What can hang from each mark:
q_789: q_58
q_852: q_14
q_453: q_87 q_255
q_255: q_14 q_58 q_453
q_87: q_14 q_453
q_58: q_347 q_630 q_789
q_630: q_58
q_700: q_14
q_14: q_87 q_255 q_700 q_852
q_347: q_58

Each row was made from one small tree. The marks that hang from a mark follow it in brackets, in the order of their numbers. Every link used is in the known rows. Write each row's tree.
Known rows:
q_789[q_58[q_347 q_630]]: [ 0.07  0.10  0.65 -0.08 -0.26 -0.19  0.01 -0.34  0.12 -0.07 -0.44 -0.06
 -0.01 -0.26  0.01 -0.05  0.23  0.13 -0.01 -0.07 -0.26 -0.17  0.08]
q_630[q_58]: [ 0.08  0.14  0.12  0.02  0.04 -0.09 -0.14  0.02 -0.04 -0.03  0.07 -0.13
 -0.07 -0.07 -0.04  0.09  0.10  0.09 -0.40  0.06  0.00 -0.04  0.01]
q_347[q_58]: [ 0.21  0.02  0.19  0.08  0.13 -0.15 -0.07 -0.14 -0.07 -0.27 -0.16 -0.03
 -0.06  0.00  0.00 -0.06  0.40 -0.03 -0.18  0.00 -0.04 -0.01  0.07]
q_14[q_700]: [-0.04 -0.03 -0.16  0.25 -0.07 -0.23 -0.03 -0.11  0.00 -0.09 -0.08  0.05
 -0.07  0.05  0.17 -0.04 -0.05 -0.02  0.07 -0.12 -0.03 -0.17 -0.12]
q_87[q_453[q_255[q_58[q_630 q_789]]]]: [-0.02 -0.01  0.00 -0.02  0.00 -0.01  0.09 -0.16  0.11  0.10 -0.01 -0.15
  0.02  0.13 -0.21 -0.22  0.10  0.18 -0.06  0.00 -0.09  0.03 -0.09]
q_630[q_58[q_347 q_789]]: [ 0.12  0.23 -0.12 -0.09  0.34 -0.11 -0.17 -0.02  0.04 -0.07 -0.37 -0.22
 -0.37 -0.22 -0.11  0.05  0.22  0.09 -0.55 -0.22 -0.10 -0.19  0.02]
q_453[q_87[q_14] q_255]: [-0.32  0.10  0.02 -0.41 -0.47  0.02  0.06 -0.15  0.00  0.24  0.02  0.12
 -0.02  0.00 -0.13 -0.13 -0.23 -0.01 -0.44 -0.10 -0.11  0.26 -0.15]
q_14[q_255[q_453] q_700 q_852]: [-0.13  0.10  0.19  0.14  0.10  0.00  0.11  0.12  0.42  0.10  0.39  0.00
  0.05  0.07  0.33 -0.17 -0.27  0.08 -0.25 -0.19  0.13 -0.30 -0.14]
q_700[q_14[q_87[q_453] q_852]]: [-0.13  0.02 -0.20 -0.09 -0.15 -0.02 -0.10  0.24 -0.05  0.10 -0.09  0.00
  0.02  0.12  0.20 -0.19 -0.20  0.14 -0.03 -0.22 -0.13 -0.08 -0.49]
q_14[q_87]: [-0.11 -0.02 -0.10 -0.09 -0.16  0.01 -0.03  0.12 -0.03 -0.01 -0.36  0.03
  0.04  0.20  0.08 -0.07 -0.30  0.11 -0.12 -0.09 -0.06 -0.04 -0.14]
q_852[q_14[q_87[q_453[q_255]] q_700]]: [-0.22 -0.01 -0.18 -0.01 -0.10 -0.11  0.10 -0.19 -0.04  0.04 -0.18  0.09
 -0.01  0.10  0.08 -0.22 -0.28  0.06  0.24 -0.16  0.06 -0.11 -0.32]
q_453[q_87 q_255[q_58[q_789]]]: [-0.18  0.15 -0.07 -0.17 -0.27 -0.08  0.03 -0.25  0.02  0.11 -0.15  0.05
 -0.18  0.02 -0.16 -0.22 -0.06  0.13 -0.74 -0.06 -0.09  0.12 -0.04]
q_453[q_87[q_14[q_852]] q_255[q_58[q_347 q_630 q_789]]]: [-0.32  0.24  0.14 -0.42 -0.42 -0.18  0.16 -0.28  0.13  0.23 -0.12  0.03
 -0.23 -0.07 -0.03 -0.16 -0.03  0.22 -0.74 -0.23 -0.22  0.14 -0.19]
q_255[q_14[q_87 q_852] q_58[q_347 q_630 q_789] q_453]: [ 0.13  0.19  0.51  0.01  0.08  0.01  0.11 -0.30  0.10  0.19  0.10  0.03
 -0.10  0.15  0.18 -0.03  0.27  0.37 -0.36 -0.50 -0.12 -0.07 -0.15]
q_255[q_58]: [ 0.14  0.09  0.09  0.16 -0.04 -0.11  0.02 -0.07 -0.05 -0.07  0.25  0.01
 -0.09  0.08  0.06 -0.01  0.21  0.24 -0.30  0.07 -0.06  0.07  0.00]
q_453[q_87 q_255[q_14[q_700 q_852] q_58]]: [-0.33  0.14  0.15 -0.19 -0.65 -0.16 -0.08 -0.42  0.05  0.25  0.29  0.12
 -0.01  0.00  0.03 -0.17 -0.03  0.16 -0.63 -0.10  0.05  0.15 -0.24]
q_852[q_14[q_87[q_453] q_255[q_58[q_347 q_630 q_789]]]]: [-0.16  0.11  0.19 -0.28  0.19  0.12  0.17 -0.16  0.15  0.01 -0.08 -0.01
 -0.11  0.15  0.07 -0.22 -0.19  0.21  0.02 -0.18  0.02 -0.10 -0.17]
q_14[q_87 q_255[q_58 q_453] q_700 q_852]: [-0.14  0.14  0.15  0.16 -0.09 -0.07  0.09  0.18  0.35  0.05  0.21  0.04
  0.04  0.33  0.45 -0.24 -0.43  0.36 -0.58 -0.22  0.02 -0.30 -0.28]
q_255[q_14]: [-0.01 -0.01  0.27 -0.17 -0.11  0.12 -0.19 -0.18 -0.09  0.11  0.35  0.08
  0.10 -0.03  0.04  0.12  0.18 -0.04  0.17 -0.15  0.08  0.13 -0.11]
q_453[q_87 q_255[q_14[q_700] q_58[q_789]]]: [-0.21  0.13  0.03 -0.17 -0.38 -0.11 -0.12 -0.44 -0.04  0.14  0.05  0.13
 -0.14  0.02 -0.05 -0.16  0.04  0.09 -0.59 -0.23 -0.05  0.12 -0.17]
q_453[q_87[q_14[q_700 q_852]] q_255[q_58[q_630 q_789]]]: [-0.33  0.18  0.13 -0.21 -0.46 -0.31  0.13 -0.25  0.08  0.17 -0.04  0.10
 -0.15  0.01  0.08 -0.14 -0.10  0.17 -0.64 -0.23 -0.23  0.10 -0.24]
q_87[q_14[q_255 q_700 q_852] q_453]: [-0.20 -0.01  0.07 -0.12 -0.04 -0.11  0.05  0.21  0.25  0.14  0.49 -0.06
  0.15  0.10  0.17 -0.10 -0.14  0.14  0.05 -0.30 -0.12 -0.01 -0.33]
q_14[q_255[q_58]]: [ 0.02  0.13  0.29 -0.14  0.12  0.21  0.00  0.05  0.21 -0.05  0.39 -0.03
 -0.05  0.14  0.11 -0.08 -0.04  0.17 -0.33  0.07  0.04 -0.02  0.01]
q_58[q_347 q_630 q_789]: [-0.05  0.11  0.08 -0.20  0.30 -0.07  0.13 -0.30  0.19 -0.03 -0.75 -0.16
 -0.38 -0.10 -0.02 -0.03  0.16  0.03  0.01 -0.34 -0.22 -0.26  0.05]
q_87[q_14]: [ 0.00  0.03  0.08 -0.18 -0.04 -0.01  0.03  0.14 -0.10  0.05  0.22  0.09
  0.01 -0.02  0.09  0.13  0.03 -0.01  0.07 -0.19 -0.17  0.17 -0.14]

Which tree is each row?
[-0.05  0.01  0.02 -0.08 -0.13  0.02  0.12 -0.26  0.15  0.15  0.03 -0.17
  0.00  0.13 -0.22 -0.25  0.10  0.23 -0.06  0.05 -0.05  0.05 -0.11]  q_87[q_453[q_255[q_58[q_347 q_630]]]]
[-0.14  0.06  0.06 -0.10 -0.06 -0.15  0.07  0.11  0.27  0.12  0.52 -0.09
  0.02  0.09  0.18 -0.13 -0.01  0.28 -0.13 -0.32 -0.16 -0.01 -0.33]  q_87[q_14[q_255[q_58[q_347]] q_700 q_852] q_453]
[-0.12 -0.05  0.08 -0.06 -0.27 -0.03 -0.23 -0.18 -0.11  0.04  0.04  0.14
  0.08  0.15  0.21  0.04 -0.07  0.02  0.14 -0.30  0.01 -0.02 -0.29]  q_255[q_14[q_87 q_700]]
[ 0.21  0.10  0.27  0.38 -0.01 -0.04  0.24 -0.22 -0.03  0.08  0.44  0.13
 -0.01  0.27 -0.04 -0.15  0.11  0.26 -0.55 -0.08 -0.07  0.13  0.15]  q_255[q_58 q_453[q_87]]
[ 0.05  0.14  0.54  0.19 -0.26 -0.11  0.14 -0.45  0.11  0.19  0.32  0.09
 -0.02  0.26  0.32 -0.07  0.17  0.40 -0.24 -0.39 -0.05 -0.10 -0.25]  q_255[q_14[q_87 q_700 q_852] q_58[q_347 q_630] q_453]
[-0.32 -0.01 -0.30  0.12 -0.43 -0.38  0.00  0.06  0.19  0.12 -0.22 -0.06
  0.09  0.18  0.22 -0.28 -0.36  0.31 -0.31 -0.18 -0.05 -0.22 -0.45]  q_14[q_87[q_453[q_255[q_58]]] q_700 q_852]
[ 0.13  0.09  0.33  0.33 -0.18 -0.10  0.00 -0.17 -0.03  0.15  0.57  0.17
  0.11  0.25  0.32 -0.04  0.11  0.33 -0.31 -0.35  0.02 -0.01 -0.26]  q_255[q_14[q_87 q_700 q_852] q_58 q_453]
[-0.11  0.22  0.10  0.16  0.14 -0.15  0.12 -0.05  0.44  0.06  0.23 -0.02
 -0.21  0.06  0.29 -0.25 -0.12  0.25 -0.73 -0.37  0.00 -0.32 -0.10]  q_14[q_255[q_58[q_347 q_789] q_453[q_87]] q_700 q_852]
[-0.31  0.06  0.11  0.02 -0.08 -0.25  0.05  0.11  0.42 -0.01 -0.12 -0.12
  0.02  0.33  0.38 -0.28 -0.39  0.40 -0.39 -0.28 -0.11 -0.37 -0.35]  q_14[q_87[q_453] q_255[q_58[q_630 q_789]] q_700 q_852]
[-0.14  0.13  0.20 -0.25  0.07  0.16  0.10 -0.04  0.05 -0.01  0.13  0.10
 -0.05  0.12  0.16 -0.13 -0.26  0.16 -0.06 -0.05  0.11 -0.03 -0.17]  q_852[q_14[q_87 q_255[q_58]]]
[-0.09  0.13  0.35 -0.11  0.16  0.23  0.14  0.23  0.42  0.19  0.47 -0.05
  0.13  0.02  0.16 -0.13 -0.22  0.10 -0.33 -0.06  0.16 -0.13 -0.02]  q_14[q_255[q_453] q_852]
[-0.21  0.08  0.24 -0.24 -0.25 -0.02  0.06 -0.06  0.04  0.08  0.31  0.12
 -0.01  0.13  0.04 -0.06 -0.16  0.10 -0.44 -0.16 -0.14  0.20 -0.02]  q_453[q_87[q_14[q_255[q_58]]]]
[-0.24  0.06  0.04 -0.15  0.04  0.05  0.07 -0.08  0.08 -0.04 -0.04  0.13
 -0.06  0.12  0.26 -0.16 -0.39  0.03  0.13 -0.16  0.12 -0.18 -0.25]  q_852[q_14[q_87 q_255 q_700]]
[-0.20  0.08  0.04 -0.25 -0.35  0.04 -0.13 -0.18  0.08  0.22  0.17  0.04
  0.03 -0.13  0.06 -0.06 -0.01 -0.02 -0.09 -0.08  0.13  0.02 -0.31]  q_453[q_255[q_14[q_700 q_852]]]
[-0.08  0.02  0.07  0.10  0.09  0.17  0.05  0.09  0.23 -0.03 -0.07  0.08
  0.02  0.43  0.28 -0.23 -0.52  0.11 -0.18 -0.25  0.00 -0.28 -0.17]  q_14[q_87 q_255[q_453] q_700]
[-0.27  0.12 -0.18 -0.04 -0.01 -0.22 -0.03  0.15  0.44  0.00 -0.19 -0.16
 -0.12  0.21  0.32 -0.32 -0.34  0.41 -0.56 -0.37 -0.08 -0.39 -0.37]  q_14[q_87[q_453] q_255[q_58[q_347 q_789]] q_700 q_852]
[-0.14  0.04  0.19 -0.06  0.04 -0.20  0.10  0.12  0.26  0.08  0.44 -0.08
  0.06  0.14  0.21 -0.09 -0.02  0.24 -0.04 -0.34 -0.22 -0.04 -0.31]  q_87[q_14[q_255[q_58[q_630 q_789]] q_700 q_852] q_453]
[ 0.09  0.18  0.12 -0.12  0.34  0.31  0.07  0.13  0.24 -0.01 -0.13 -0.02
 -0.17  0.32  0.10 -0.21 -0.24  0.29 -0.57 -0.28 -0.09 -0.16 -0.04]  q_14[q_87 q_255[q_58[q_347 q_789] q_453]]
[-0.19  0.13  0.12 -0.29 -0.10 -0.03  0.04 -0.08  0.08  0.06  0.08  0.08
 -0.16  0.05  0.01 -0.07 -0.10  0.10 -0.52 -0.30 -0.19  0.13 -0.01]  q_453[q_87[q_14[q_255[q_58[q_347 q_789]]]]]
[-0.06  0.11  0.15  0.05  0.14  0.07  0.17 -0.13  0.06 -0.03  0.19  0.17
 -0.07  0.22  0.26 -0.19 -0.28  0.15 -0.02 -0.18  0.10 -0.15 -0.20]  q_852[q_14[q_87 q_255[q_58 q_453] q_700]]
